Each row was made from one path, in order. Every step used is in the known rows, and no mark comes twice. Write each row's path.
(in the rows, 128 means zero)
Known rows:
w > a > u > b: [124  95  83 172 105 108 141 119  97  83 136 115 149 120 122 114 136 153
  87 170 130]
n > u > g: [106 112 121 170 106 155 153 135  97 137 143 108 132 119 112 143 127 133
  91 177 125]
n > c > x: [108  90 113 144 108 133 160 124  92 147 145 130 137 154  96 149 122 146
 143 197 139]
x > e > u > n: [104 126 135 140 108 102 144 128 123 137 144 128 120 112 115 103 121 150
 143 158 146]
c > x > w > a > u: [102  54  86 158  50  98 158 104 115  50 119 130 159 137 106  77 130 156
 158 166 134]
a > u: [117 133 105 146  93 116 148 119  86  97 133 117 137 132 123 133 125 142
 122 169 137]
g > u > a: [108  98 120 151  82 127 144 120  90  85 137 106 120 129 114 125 124 139
 116 178 150]
w > x > e > u: [104  98 116 151  67 130 158 117  99  83 139 131 142  88 116  99 126 153
 144 164 148]
n > c > g > u: [122 106 124 127 131 138 142 111  80 179 139 115 136 141 123 177 125 130
 118 169 119]
u > n > c: [114 120 137 146 138 121 148 129  83 187 154 122 114 141 108 142 118 138
 132 176 143]
x > e > u > g > c: [119 103 131 153 105 136 155 128 123 128 141 118 114 102 107 123 136 145
 140 150 140]
n > c > g > u > e: [138  95 125 113 119 129 145 114  86 129 153 123 133 138 116 201 120 137
 105 176 114]
w > a > u > n: [108 109 113 155 101  90 134 126  94 106 135 117 135 145 121  84 120 147
 119 160 127]
g > c: [128 126 129 166 106 134 159 120  90 127 143 114 111 140  91 124 125 142
 133 174 152]
x > w > a > u > b: [121  72  79 180  84 103 152 103 110  66 131 119 150  94 118 100 142 155
 114 152 143]
e > u > g > c > x: [108 109 125 158 113 122 158 133 126 130 132 122 118 150 118 131 128 152
 153 177 129]
g > c > x > w: [118  92 115 166  68 115 175 105 116  97 131 125 120 143  80 101 129 154
 176 170 161]
c > g: [119 108 126 152 113 127 152 128  86 159 145 116 131 124 107 137 128 139
 115 177 123]
c > g > u: [120 124 125 142 111 125 142 116  85 139 135 109 132 145 121 144 126 136
 118 169 124]
g > u: [116 141 126 153  96 124 147 115  82 104 137 110 128 145 113 125 122 141
 129 176 145]
g > c > x > w > a > u > e: [131  50  90 144  48  91 164 103 125   4 130 135 139 141  90 106 128 163
 151 161 137]
w > x: [111 109 116 170  75 131 163 123  64  93 145 117 137 122 108 107 125 148
 131 182 149]

Which path is each row?
[115 140 137 138 134 117 138 117  83 172 145 114 116 159 121 143 115 137
 136 168 147]
g > u > n > c
[121  81 115 155  77 129 170 129 110 116 146 113 120 140  80  99 134 153
 147 171 140]
u > g > c > x > e
[122 116 122 146  90 139 156 128 104  73 151 126 133 119  99 172 116 143
  86 189 131]
n > u > e
[135 116 125 126 103 113 146 117  90  92 153 117 130 132 116 169 121 144
 103 176 118]
c > g > u > e
[127 122 113 160 107 126 152 124  91 118 133 106 120 136 121 141 134 140
 124 153 133]
a > u > g > c
[131 133 125 135  89 114 150 118  88  53 153 118 127 136 107 155 120 149
 115 183 139]
g > u > e
[ 96 115 126 132  97  90 151 127 134 122 137 134 126 140 110  94 118 160
 160 173 141]
c > x > e > u > n
[101  70  99 156  69  74 149 110 119  83 125 128 144 155 113  61 124 158
 162 157 136]
c > x > w > a > u > n
[112 104 118 140  87 117 160 117 135 100 127 132 124 136  94 107 123 156
 163 169 149]
g > c > x > e > u
[125  85 100 142  74 102 144 125  95  28 148 127 148 123 110 129 123 153
 101 175 120]
w > a > u > e
[123 112 117 122 147 109 135 120  90 202 135 121 131 146 137 166 119 133
 117 156 116]
a > u > n > c > g
[107 105 134 127 130 119 142 126 115 172 145 133 121 110 114 138 119 143
 145 157 144]
x > e > u > n > c
[120 103 137 136 152 120 143 129  85 222 151 121 119 139 116 157 120 134
 121 170 123]
u > n > c > g
[118  50  91 152  60 114 155 123 114  76 131 115 141 143  96  77 135 155
 136 154 121]
w > a > u > g > c > x > e
[131 124 107 130  84 107 151 121  93  47 147 125 135 125 117 165 121 150
 107 176 132]
a > u > e
[ 99  42  85 166  56 101 157 116 112  68 128 121 156 129 112  84 138 155
 150 161 125]
c > x > w > a > u > g
[119 141 137 138 130 100 135 118  92 169 141 108 120 156 128 122 120 139
 125 162 127]
c > g > u > n
[110 119 108 128 119  97 145 119  98 151 132 127 134 180 125 146 114 147
 144 178 134]
a > u > n > c > x
[112  64 107 149 102  99 142 108 102 127 131 127 139 123 116 110 124 142
 147 142 140]
x > w > a > u > n > c
[118  82  97 160  72 110 167 107 116  94 122 116 129 147 111 121 136 151
 167 152 141]
a > u > g > c > x > w
[ 98 119 131 131 141 103 144 128 120 178 136 138 124 163 126 140 112 149
 158 184 136]
e > u > n > c > x
[ 95  92 124 136 121  97 154 114 132 163 129 142 126 142 120 126 118 152
 183 167 151]
e > u > n > c > x > w
[104  24  85 155  77 118 155 115 108 102 128 128 160 129 115 117 136 148
 151 160 120]
n > c > x > w > a > u > g
[105  36  84 146  69 111 156 104 107  84 121 136 161 137 106 115 127 150
 158 164 131]
n > c > x > w > a > u
[117  70  97 163  84 111 151 127 106  89 128 114 140 164 112  96 131 154
 130 169 117]
w > a > u > g > c > x
[102  64 112 147  96  97 147 104 110 122 133 126 138 164 104  85 121 152
 170 165 143]
g > u > n > c > x > w > a
[112  69 107 133  84 135 165 121 100 135 147 130 141 132  80 132 124 149
 143 186 140]
n > c > x > e
[ 99  50 108 151  51 133 156 123 106  65 136 126 133  73 119 102 125 151
 130 165 153]
w > x > e > u > a
